Known rows, with every step that occurs:
w > y > g > j > t: [-27.6  23.0 -22.5  51.3 -33.1  -5.4  -9.4  33.7  52.2 -20.7 -14.3  -3.4
  22.2  29.2 -42.6 -22.3  -3.2 -48.4]
w > y > t > q > g: [ -5.8 -49.2  -6.3  48.1  -8.8  -3.2 -26.2   0.8  12.9 -24.5  22.1   7.1
   9.0  41.2 -14.2  -2.2 -42.9  13.6]
g > q: [  1.0 -29.7 -18.7  -6.3  -4.0 -37.3  -6.6  15.2  19.8 -43.2   0.2 -44.0
  -7.3  12.4  -7.4   1.2   5.2  12.1]
g > j > t > y: [  0.8  10.0  -9.2  18.5 -17.6  -7.2 -17.7  18.7   5.2  17.7  19.3 -18.2
  -4.9   8.9 -27.8 -39.2 -31.0 -40.3]
y > g > q: [  2.1 -24.5 -14.0   1.8 -27.6 -52.3   1.9  12.9  30.9 -64.8   3.8 -24.6
  28.2  34.2 -25.5  26.0   0.3   1.7]
j > t > q > g: [ -8.2 -28.1  -2.4  37.6 -22.4  -2.5 -35.0   8.3   0.8 -18.4  37.2  25.0
 -27.4  29.5 -42.1 -27.5 -58.4   5.1]
w > y > g > j > t > q: [-22.2  -0.9 -22.4  48.0 -32.6  12.0 -39.8  45.4  46.4 -32.6  33.1 -14.6
   6.5  36.6 -57.3 -39.0 -25.1  -8.6]
g > q > t > y > w: [ 16.2 -28.7  -4.2   7.0  21.1 -21.9 -23.8   7.1 -15.9 -14.8  33.5 -39.0
  29.3   2.9 -33.2  48.7 -42.0 -17.6]
t > y > g: [  5.0  -2.3  17.9  -5.2 -29.1 -31.5   4.4  -3.8   3.9  -9.1  22.2  14.6
  47.7  26.8 -21.8  25.8 -34.3 -21.9]
w > y > t: [-20.5 -18.8 -10.9  33.3   7.9  16.8  -9.4  -8.2  22.4 -11.0 -26.4  -5.7
  45.8  26.1  20.5  21.7  25.0 -18.7]
q > g > y: [-16.6 -49.2  -4.7  -8.8 -27.0 -49.8 -30.2 -11.9  21.1   3.0 -18.6   4.2
 -14.1  18.7  -2.5   3.0 -30.2  -9.2]
y > w: [ -6.1   1.5  17.4  17.9  17.1  -3.2  -3.3  20.6 -20.7   2.8  14.3 -12.2
  22.1 -15.4 -27.6  39.0 -14.3  -4.2]
j > t > y: [-11.5   1.9   8.3  -6.0 -11.4  -0.5 -28.2  -0.2  -9.3  20.2  17.2   5.1
  -5.0   3.3 -18.3 -21.8 -33.2 -37.0]
y > g > j > t: [ -8.0  26.6 -21.9  49.3 -42.5  -1.2  -1.6  22.3  29.6 -18.9   0.2   7.7
  15.2  29.0 -54.5 -22.0  -2.0 -47.0]
y > t > q: [ 12.8 -27.9 -12.7  32.9 -13.0  37.9 -28.6  -7.8 -11.1 -25.7  44.0  -2.8
  18.1  31.0 -27.4  -4.4  -1.7  18.4]
w > y > t > q: [-11.2 -34.1 -12.0  33.1  -3.8  32.4 -37.4   7.2  18.0 -25.1  27.3 -13.3
  25.5  32.1 -11.5  -2.6  -1.9  16.1]
j > t > q > g > y: [-26.2 -54.4 -10.0   2.7 -39.2 -28.0 -61.5  -3.7  22.9  -6.9  10.9   8.7
 -26.5  28.2 -33.6 -20.1 -44.7  -7.1]

Rows:
[-27.6 -40.5   7.2  23.2 -18.5 -23.5 -54.3  17.0  -1.4  -3.8  22.7  -1.5
  -4.4   7.0 -57.4  20.2 -50.6 -13.8]	j > t > q > g > y > w
[ 13.8 -45.4  -4.3  47.3 -16.1  -0.5 -18.6 -10.2 -10.2 -25.0  36.2  17.6
   2.4  39.9 -24.7  -2.4 -41.5  15.9]	y > t > q > g
[ 24.0 -20.4 -24.7  62.3 -20.0 -20.9   0.9  32.8  20.3 -19.2  30.8 -28.2
 -16.6  27.5 -36.4 -39.3 -44.7  16.1]	t > q > g > j
[ -6.8   9.7 -21.1  47.3 -21.5 -30.5  17.4  39.4  59.7 -23.7 -13.5 -31.5
  42.3  29.9 -18.7  -0.8  -3.9 -18.0]	w > y > g > j
[ 10.7 -31.5 -31.6  80.3 -14.6 -13.6  -6.9  32.1  36.5 -23.5  15.0 -35.7
   8.2  40.2 -23.4 -28.4 -32.4   6.9]	w > y > t > q > g > j
[-15.2 -49.0  10.7  16.3 -10.7 -34.0 -44.3  15.9  -5.7  -0.6  24.5 -13.2
   3.6   5.4 -43.1  31.7 -51.3   5.5]	t > q > g > y > w
[ 26.1 -36.8 -24.8 -13.4   4.3 -24.2 -25.9 -14.6   3.2 -20.4  23.4 -32.2
  13.1  24.1  -8.6  12.4 -31.8 -17.1]	g > q > t > y
[ 25.0 -33.6 -46.6   4.3   6.0 -10.1 -20.4 -18.2  21.9 -49.8   4.6 -29.3
  10.9  30.0 -15.9  22.2   0.6 -12.7]	g > q > t
[  1.4  -3.8  -7.5  31.6 -19.0 -20.5 -16.2  15.7   3.1  14.0  18.4  -7.4
 -10.8  17.9 -30.3 -38.5 -52.2 -38.0]	q > g > j > t > y
[ 14.7 -13.9   5.2  10.8  22.8  -3.6 -19.2   0.4 -25.8   7.7  32.9 -14.7
  34.8  -4.3 -32.0  49.0 -44.7 -24.4]	q > t > y > w
[ 30.2 -28.0 -28.9  80.9 -23.4  -9.5   2.7  21.1  13.6 -23.4  28.6 -24.5
   2.0  40.1 -36.6 -30.8 -30.8   8.2]	y > t > q > g > j
[-19.3 -24.8   8.6  -2.5  -1.7 -22.6 -31.4  11.3  -2.6   9.3  -2.7 -18.8
  16.1 -10.3 -27.2  41.5 -15.0 -12.4]	g > y > w
[ 17.6  15.2 -21.1  46.2 -33.0 -25.5  27.2  26.0  32.2 -24.7   3.8 -20.1
  33.6  29.3 -35.0  -3.7  -2.5 -16.8]	y > g > j
[-22.4 -30.1 -14.9   0.2 -17.3 -60.1  -7.6  26.2  61.0 -64.9 -14.3 -37.8
  35.5  34.4  -9.3  28.0  -1.0  -3.1]	w > y > g > q
[  1.9 -48.5 -17.6  16.3 -28.7  21.0 -51.1 -14.2   3.9 -19.9  31.0  -8.9
  13.5  37.1 -26.4  -3.9  -0.6   9.1]	g > y > t > q
[ -6.9   8.7 -24.2  61.2 -24.5  -6.9  -6.8  21.4  20.5  -7.7  -2.5   2.7
 -18.6  23.4 -44.4 -43.1 -23.1 -36.9]	q > g > j > t
[  4.5 -33.9 -43.6   9.0  -4.8 -26.0 -18.6  -5.5  53.2 -66.8  -6.1 -24.0
  45.4  47.1 -17.8  43.1  -4.1 -23.1]	w > y > g > q > t
[ 23.1   7.4 -12.4  38.1 -32.2 -35.7  21.6  25.1  23.8 -11.1  16.8 -24.9
  36.7  28.3 -32.0  -5.8 -25.8 -23.0]	t > y > g > j
